(in the rows, 128 means zero)
Known rows, with every step that occurs
fove/mifa/banob: [111  98 126  94 189 129 152 129 116 114 152 152 114 120 100 119 140 153
 131 128 132 118 141  87 161 136 138 173 141  99 103 180 174 152 101 105
 135 158 146  81 152 115 127  94 190 123 143]
mifa/fove/talap: [111  98 100 111 151 149 132 151  71 147 155 158  99 149 107 121 125 145
 148 112 137 118 134  94 175 143 157 147 144  74 114 143 157 153 136 126
 109 179 161  82 172 108 138 109 193 118 125]
deku/pomoli/fove/mifa: [ 93 110 108 102 168 131 166 151 115 152 179 165 123 107 126  99 109 104
 126 144 143 141 129  78 159 118 148 161 151  93  92 145 194 142 112 107
  95 140 153  83 169 137 123 102 190 124 122]
banob/pomoli/fove/mifa/deku/vapeb: [ 87 107  64 115 173 151 171 141 105 146 175 162 129 109 118  99 121 124
 123 135 164 129 151  89 166 174 145 138 167  87  91 125 222 140  93  87
  84 154 126  37 170 155 121 102 187 138 133]
deku/vapeb/banob/mifa/fove/talap/gepuz: [111 120  80  95 150 152 132 139  56 160 159 176 110 120 134 117 125 181
 132 111 179 125 130  59 161 182 203 150 144  47 132 158 147 163  99 117
 101 180 130  78 164 129 129 110 164 136 123]
vapeb/banob/mifa: [106 125 120 100 155 114 152 144 110 145 137 140 120 123 125 129 135 170
 129 127 130 137 144  80 163 145 168 174 144  80 120 151 160 160 136 136
 132 134 130  99 161 154 120 111 160 130 136]
fove/mifa/banob/pomoli/gepuz/vapeb/deku: [ 96 135  95 106 171 179 157 121  63 127 173 153 138 107 107 120 149 110
 129 113 166 109 156  91 165 155 104 154 136  81 126 169 219 136 117 118
  99 151 137  91 141 145 119 102 190 137 155]
mifa/fove/talap/deku/vapeb/banob/pomoli: [108 117  84 130 152 158 136 157  63 163 160 154 109 140 120 105 130 133
 142 113 153 134 132  88 159 163 197 129 150  79 119 170 174 151 155 118
 106 198 130  57 180 128 113 134 170 145 148]
talap/gepuz/vapeb/fove/mifa/banob/pomoli: [ 84 120 109 115 183 178 175 126  59 132 171 163 112 101 137 104 128 149
 146 131 186 144 146  73 154 187 114 156 119  97 127 179 177 134 120 124
 109 155 149  74 144 144 137 102 193 137 152]
banob/mifa/deku/pomoli: [ 92 120  88 106 129 127 163 143 127 124 147 143 145 100 111 107 130 133
 142 129 146 127 141 107 140 180 137 153 152  69  88 103 186 129 116 130
 133 134 114  79 157 152 133 115 171 140 130]
vapeb/gepuz: [100 143 106 116 157 146 154 137  84 138 134 156 109 150 144 126 144 138
 132 117 142 133 139  82 184 144 116 153 135  82 116 115 196 149 125 138
  94 162 144 108 171 136 141 103 186  88 135]
vapeb/deku: [ 88 132  97 116 138 142 148 134  94 135 132 130 133 133 117 133 129 134
 142 123 134 116 143 104 177 138 103 145 133  83 122 120 191 147 135 129
 115 149 126  88 163 146 126 109 173 105 142]
mifa/fove/vapeb: [119 111  82 129 157 152 172 155  61 155 161 145 117 133 123 118 118 151
 154 123 155 130 132  90 171 172 169 145 153  92 112 142 142 154 105 115
 112 187 169  63 173 122 136 108 212 122 144]
deku/talap/gepuz/pomoli/fove: [ 78 132  97 116 137 160 152 131  71 129 157 176  90 135 133 124 109 151
 118 136 136 132 129  89 166 163 155 151 136  87 119 123 184 128 128 157
  85 161 141  94 175 137 124 101 177 109 130]
pomoli/deku: [ 85 136 104 120 146 136 143 133 113 128 140 128 117 134 123 127 134 127
 130 127 139 115 133 105 176 158 119 147 139  74 112 112 201 152 137 132
 107 154 132  77 176 132 126 103 185 107 139]
vapeb/deku/talap/gepuz/pomoli/fove/mifa/banob: [ 62 122  96  98 157 163 153 114  64 106 150 181 113 114  99 123 108 171
 117 114 136 113 135  88 166 143 132 154 131  87 123 164 210 138  98 119
  95 152 127  64 157 127 117  83 165 115 136]
gepuz/vapeb/fove/talap/deku/pomoli: [ 87 130 107 155 115 150 157 142  50 157 171 151 122 133 101 109 121 100
 147 110 154 140 125  81 144 177 145 106 142  59 112 138 171 145 148 144
 110 158 137  92 191 123 135 134 162 140 157]
deku/pomoli/gepuz/mifa/fove/vapeb: [116 125  74 109 149 157 183 146  57 166 188 182 120 107 140 112 102 103
 162 131 180 126 117  81 147 150 183 147 127  76 107 148 156 146  92 107
  90 159 164  59 175 148 136  95 215 136 115]
talap/deku: [ 90 128  99 134 144 126 154 138 126 132 140 115 119 139 122 120 138 133
 148 124 130 122 130 101 174 157 144 132 135  71 113 117 168 135 144 122
 110 159 130  89 180 131 124 106 188 114 151]
mifa/banob/pomoli/gepuz: [125 133 126  92 169 160 130 152  91 121 148 144 114 124 122 124 164 124
 129 123 149 131 151  96 161 147 141 175 120 118 117 141 201 127 135 134
 105 180 142  97 149 131 128 113 195 116 131]
mifa/banob/vapeb: [128 112 117 128 171 139 125 157  65 131 142 142 120 115 106 141 158 142
 137 128 128 123 150  85 154 174 154 160 148  98 124 147 164 143 103 134
 127 176 128 109 160 128 131 113 176 104 165]
pomoli/deku/vapeb/banob/mifa/fove/talap: [102 122  79 108 143 143 129 142  60 154 149 166 122 120 106 124 124 168
 123 105 158 114 134  74 165 177 198 139 165  42 122 149 184 176 109 112
 105 162 120  52 183 129 118 114 156 134 128]
deku/pomoli/gepuz/mifa/banob/vapeb/fove/talap: [120 115 120 112 142 153 129 156  17 159 163 194 104 105  99 136 131 108
 143 117 163 130 135  65 133 146 178 149 117  78 131 153 182 157  95 121
  94 142 123  94 175 148 150 104 152 120 115]
talap/gepuz/pomoli/deku/vapeb/fove/mifa: [ 61 133  65 114 134 173 173 108  68 138 151 181 115 120 134 105 104 137
 150 161 210 133 125  83 158 196 121 133 138  74 125 109 203 167  93 112
  92 132 114  45 174 157 133  81 184 114 122]
pomoli/deku/vapeb/banob/mifa/fove: [ 96 127  72 110 153 138 151 148  75 148 140 153 138 106 121 127 121 173
 133 117 166 116 137  70 169 183 180 147 158  58 122 130 184 166 105 106
 112 157 119  51 184 148 113 105 169 126 139]
banob/vapeb/gepuz/mifa: [ 96 132  82 141 160 148 163 134  59 160 146 174 103 125 159 138 131 126
 146 138 144 130 138  77 173 154 138 143 135  52 131 129 174 149 110 129
  82 122 120 114 174 178 141  85 181  96 139]
fove/talap/gepuz/pomoli/deku/vapeb/banob/mifa: [ 82 152  85 103 109 151 129 108  64 140 151 178 115 124 120 117 128 150
 124 136 181 133 126  93 141 201 175 137 159  46 130 153 186 174 118 154
 111 146 100  64 162 145 120 105 147 137 129]
pomoli/fove/talap: [101 115 119 112 145 131 127 149  77 153 163 152  99 148 108 126 126 137
 116 112 123 131 139  84 178 133 163 140 150  77 110 136 182 155 132 130
  85 165 156  83 181 116 134 108 172 111 123]
vapeb/deku/talap/fove/mifa/banob/pomoli/gepuz: [ 93 131  90  91 165 189 142 135  66 117 145 162 110 123 110 125 137 137
 105  90 140  92 143  83 165 129 123 171 121  88 128 172 245 126 113 106
  74 166 115  98 165 137 118 121 173 136 135]
pomoli/gepuz/vapeb/banob/mifa/deku: [ 96 150  91  98 136 139 159 129  83 140 162 138 133 132 100 137 148 152
 123  85 164 105 153  73 160 193 157 147 150  54 121 111 182 153 110 136
 106 152 130  86 171 144 128  97 161 146 162]
deku/pomoli: [113 124 118 113 145 134 151 148 107 138 159 152 126 118 128 111 129  98
 138 145 139 139 128  97 146 141 132 164 138  99  98 137 178 135 133 145
 131 159 140 105 161 137 126 127 183 119 136]
talap/gepuz/vapeb/fove/mifa/banob: [ 85 119 113 109 176 159 171 118  57 127 168 162 114 112 122 118 126 169
 144 116 184 128 138  59 162 185 120 150 120  84 128 162 162 151  91 114
 113 161 154  78 159 121 141  88 188 124 160]
gepuz/vapeb/banob/pomoli/deku/talap/fove: [ 81 155 100 142 144 173 149 134  40 144 159 147 100 136 135 132 121 123
  98  99 132 114 133  85 150 183 132 148 145  75 125 194 218 139 164 173
 103 183 126  95 192 143 102 146 157 155 186]
mifa/banob/vapeb/deku/pomoli/gepuz: [116 145 104 112 139 168 119 159  45 137 149 150 149 102 100 137 161  92
 139 113 153 111 144  86 145 152 136 160 130  95 132 116 212 134  97 128
  98 176 110 113 155 140 131 122 165 105 150]

Rows
[ 98 107  66 110 167 139 168 117 118 131 161 159 130 121 101 110 132 133
 126 127 163 102 139  88 160 187 139 143 167  72  91 128 194 157  72  90
 117 158 114  56 170 136 126  97 182 135 143]	fove/mifa/deku/vapeb
[ 88 121 113 110 182 151 151 131  82 118 164 176  85  94 153 122 112 162
 109 123 129 130 135  81 160 148 166 162 104  84 117 187 191 112 126 132
  90 160 133  73 161 151 122  99 171 125 126]	deku/talap/gepuz/mifa/banob/pomoli/fove
[ 73 142 106  83 124 133 133 144  93 148 166 155 120 117 115 105 119 152
 119  92 159 136 132  81 141 165 179 151 139  57 108 132 192 149 121 126
  91 164 133  59 162 127 136 106 139 147 121]	vapeb/banob/mifa/deku/pomoli/fove/talap/gepuz
[ 92 130 109  95 137 119 158 148 118 134 144 143 141 109 104 114 129 145
 136 116 144 130 140  95 132 166 153 165 148  83  97 133 186 148 127 133
 145 145 115  68 158 150 124 119 146 151 141]	vapeb/banob/mifa/deku/pomoli
[104 133  93 133 153 132 139 108  62 124 148 180 110 131 117 125 141 149
 131  97 145 117 126  75 162 169 166 108 135  42 114 172 183 157  89 104
  99 161 111  63 191 123 133  95 161 107 146]	fove/talap/deku/vapeb/gepuz/mifa/banob
[ 83 140  99 131 141 165 170 128  51 149 159 147 114 129 145 126 121 148
 149 123 180 139 136  66 168 194 113 135 118  75 132 114 157 142 120 147
  99 162 147  96 172 142 145 103 186 113 157]	talap/gepuz/vapeb/fove
[106 103 111  98 184 154 153 144  92 123 155 144 112 117 128 106 131 143
 137 130 148 137 143  93 151 142 123 170 133 118 108 199 192 133 126 115
 117 165 142  83 159 133 122 114 198 141 150]	talap/fove/mifa/banob/pomoli
[ 91 140  90 115 136 132 165 129 123 142 166 149 121 114 142 114 122  84
 154 133 155 121 114  90 149 134 160 136 112  57 107 121 181 125 128 113
  90 132 124  87 183 158 126  91 193 126 123]	talap/deku/pomoli/gepuz/mifa
[ 72 134  58 123 114 157 184 125  64 129 162 167 115 116 112 114 104 183
 118 114 155 125 135  98 151 222 187 130 169  54 107 110 178 137  84 134
  84 145 126  52 170 145 135  96 170 140 133]	banob/mifa/deku/talap/gepuz/pomoli/fove/vapeb
[ 80 153  68 122 122 165 146 109  76 125 153 163 124 124 141 115 127 120
 140 159 188 128 123 104 153 208 126 131 145  73 120 109 194 148 109 149
 106 163 112  63 169 144 124  97 187 106 143]	talap/gepuz/pomoli/deku/vapeb
[ 96 126  99 110 138 135 156 143 114 127 155 142 134 122 108 109 133 109
 143 123 145 124 135 111 140 168 123 152 144  94  86 109 195 133 124 134
 135 170 130  71 164 131 133 118 176 130 144]	mifa/deku/pomoli
[ 94 141 101 118 134 151 160 129  66 131 139 175 111 158 133 123 133 136
 150 141 147 147 138 103 169 152 110 146 144  99 117 113 191 150 139 162
 112 148 140  95 165 150 135  97 189  93 136]	vapeb/gepuz/pomoli
[106 122 104 130 155 149 127 151  51 129 130 133 140 113  98 146 152 144
 142 117 130 112 154  93 161 161 126 150 142  91 136 136 186 146 108 128
 122 168 109 100 157 141 127 112 164 101 168]	mifa/banob/vapeb/deku
[ 73 140  70 129 124 166 174 124  55 130 166 166 104 138 108 118 106 159
 120 109 153 122 129 103 153 211 171 128 157  81 106 119 186 140  91 141
  84 183 140  43 178 125 135 100 176 131 147]	mifa/deku/talap/gepuz/pomoli/fove/vapeb
[126 134 112 112 162 128 139 140  82 153 152 159 121 135 123 133 140 140
 119 130 149 128 138  68 158 158 163 159 150 101 115 161 173 169 109 134
 130 179 125  84 176 136 114 124 158 122 157]	deku/vapeb/banob
[ 96 119  78 122 141 142 161 142  69 138 135 152 133 134 104 128 125 157
 138 114 171 123 146  78 162 198 129 126 144  94 105  80 194 159  86 107
 114 168 111  46 192 147 140 112 163 112 142]	mifa/deku/vapeb/fove
[119 113 103 126 138 149 135 140  43 159 148 175 108 143 104 127 126 142
 127 123 161 133 139  68 164 170 154 130 149  81 116 131 179 174  99 124
 105 163 124  80 187 131 142 126 156 112 122]	deku/vapeb/fove/talap
[ 89 120  80 119 136 151 151 136  86 119 135 139 103 151 106 133 123 158
 113  84 122  95 135  93 157 181 129 142 141  75 101 125 200 129 113 131
 106 182 115  86 196 121 130 123 165 134 158]	mifa/deku/talap/fove
[ 89 136  85 136 144 165 155 148  64 146 137 154 125 116 136 115 123 122
 132 146 177 143 141  89 165 187 122 134 141  94 118 106 227 153 129 124
  96 148 106  58 181 170 129 127 171 112 126]	banob/pomoli/deku/vapeb/fove
[107 133 103  96 146 134 161 133 106 146 172 173 116 111 144 120 121  84
 141 143 156 124 122  86 147 127 148 160 115  76 107 135 182 136 119 129
 100 129 133  97 168 160 130  93 190 123 113]	deku/pomoli/gepuz/mifa
[ 90 117  65 129 140 151 192 140  48 161 173 168 144  95 131 111  84 120
 173 133 163 126 122 100 148 146 143 132 133  73 110 167 159 147 106 111
 118 144 146  38 169 164 127 104 191 139 134]	gepuz/mifa/fove/vapeb/deku/pomoli
[ 76 143  60 100 131 160 157 129  59 137 146 171 133 109 138 114 110 175
 153 142 198 132 128  84 152 204 169 142 147  64 134 124 173 158 110 131
 110 157 117  41 170 157 116  88 177 125 137]	talap/gepuz/pomoli/deku/vapeb/banob/mifa/fove
[ 99 125 115 114 147 129 149 163  93 148 169 153 129 115 130 114 116 109
 127 137 136 148 131  81 158 132 148 153 142 103  98 123 190 133 125 134
 101 162 153  86 176 135 124 117 181 112 131]	deku/pomoli/fove
[ 94  93  85 114 167 132 173 139  88 144 155 161 109 117 146 125  98 153
 165 139 143 119 132  89 172 135 149 148 123  75 114 147 143 142 128 113
 118 140 152  61 175 154 130  79 204 120 126]	gepuz/mifa/fove
[124 128 101 109 155 119 152 139  94 151 146 158 131 113 122 130 137 164
 118 131 148 133 143  64 154 172 183 161 161  76 117 154 165 165 103 129
 129 145 109  94 170 158 113 119 152 132 143]	deku/vapeb/banob/mifa
[ 89 118  91 111 155 130 148 135  66 162 173 177 106 124 117 117 107 134
 115 113 150 133 143  86 148 160 179 128 150  80 104 181 203 164 118 117
  98 159 122  15 184 162 117 106 142 156 135]	gepuz/mifa/deku/vapeb/banob/pomoli/fove/talap
[ 73 116  89 112 144 116 171 140 106 137 172 159 130 104 125 114  94 119
 140 127 140 131 130  95 146 142 138 135 132  81  87 123 192 134 112 113
 107 135 138  36 184 159 127  88 172 131 131]	gepuz/mifa/deku/pomoli/fove
[103 150  77 142 121 179 176 128   9 143 146 186  97 165 131 127 116 147
 123 110 144 134 124  87 153 182 142 135 158  86 117 156 190 153 105 161
  90 173 138 100 195 133 135 125 180 118 155]	deku/talap/fove/vapeb/gepuz/pomoli
[120 135 112 127 169 155 129 152  42 132 134 157 115 130 122 141 166 148
 135 111 138 128 150  74 169 169 136 157 143  91 131 128 189 145  99 135
 101 179 128 118 164 131 141 107 176  84 160]	mifa/banob/vapeb/gepuz
[ 85 131 109 114 121 144 127 153  62 154 163 157 135 126 102 116 112 106
 122 114 130 133 134  93 161 118 137 135 142  78 109 133 213 148 136 130
  90 158 137  77 172 128 127 125 152 115 123]	vapeb/deku/pomoli/fove/talap
[ 96 108  96 118 176 152 141 138  72 132 140 146 137 106  93 134 146 140
 139 125 137 107 152  89 163 147 130 159 150  80 130 159 191 153  93 100
 117 144 114  93 149 143 124  98 172 114 158]	fove/mifa/banob/vapeb/deku
[ 94 163  76 130 144 157 144 124  72 134 138 161 125 135 141 126 146 125
 114 117 163 117 133  78 182 183 120 132 153  58 114 100 231 159  98 123
  79 169 115  80 189 138 132 105 178  83 140]	pomoli/deku/vapeb/gepuz
[ 76 170  70 135 109 175 172 126  17 142 141 153 119 161 138 119 115 135
 144 117 178 140 121 103 160 193 113 116 156  83 122 125 208 165 115 148
  81 168 143  56 197 137 140 102 195 107 159]	talap/fove/vapeb/gepuz/pomoli/deku
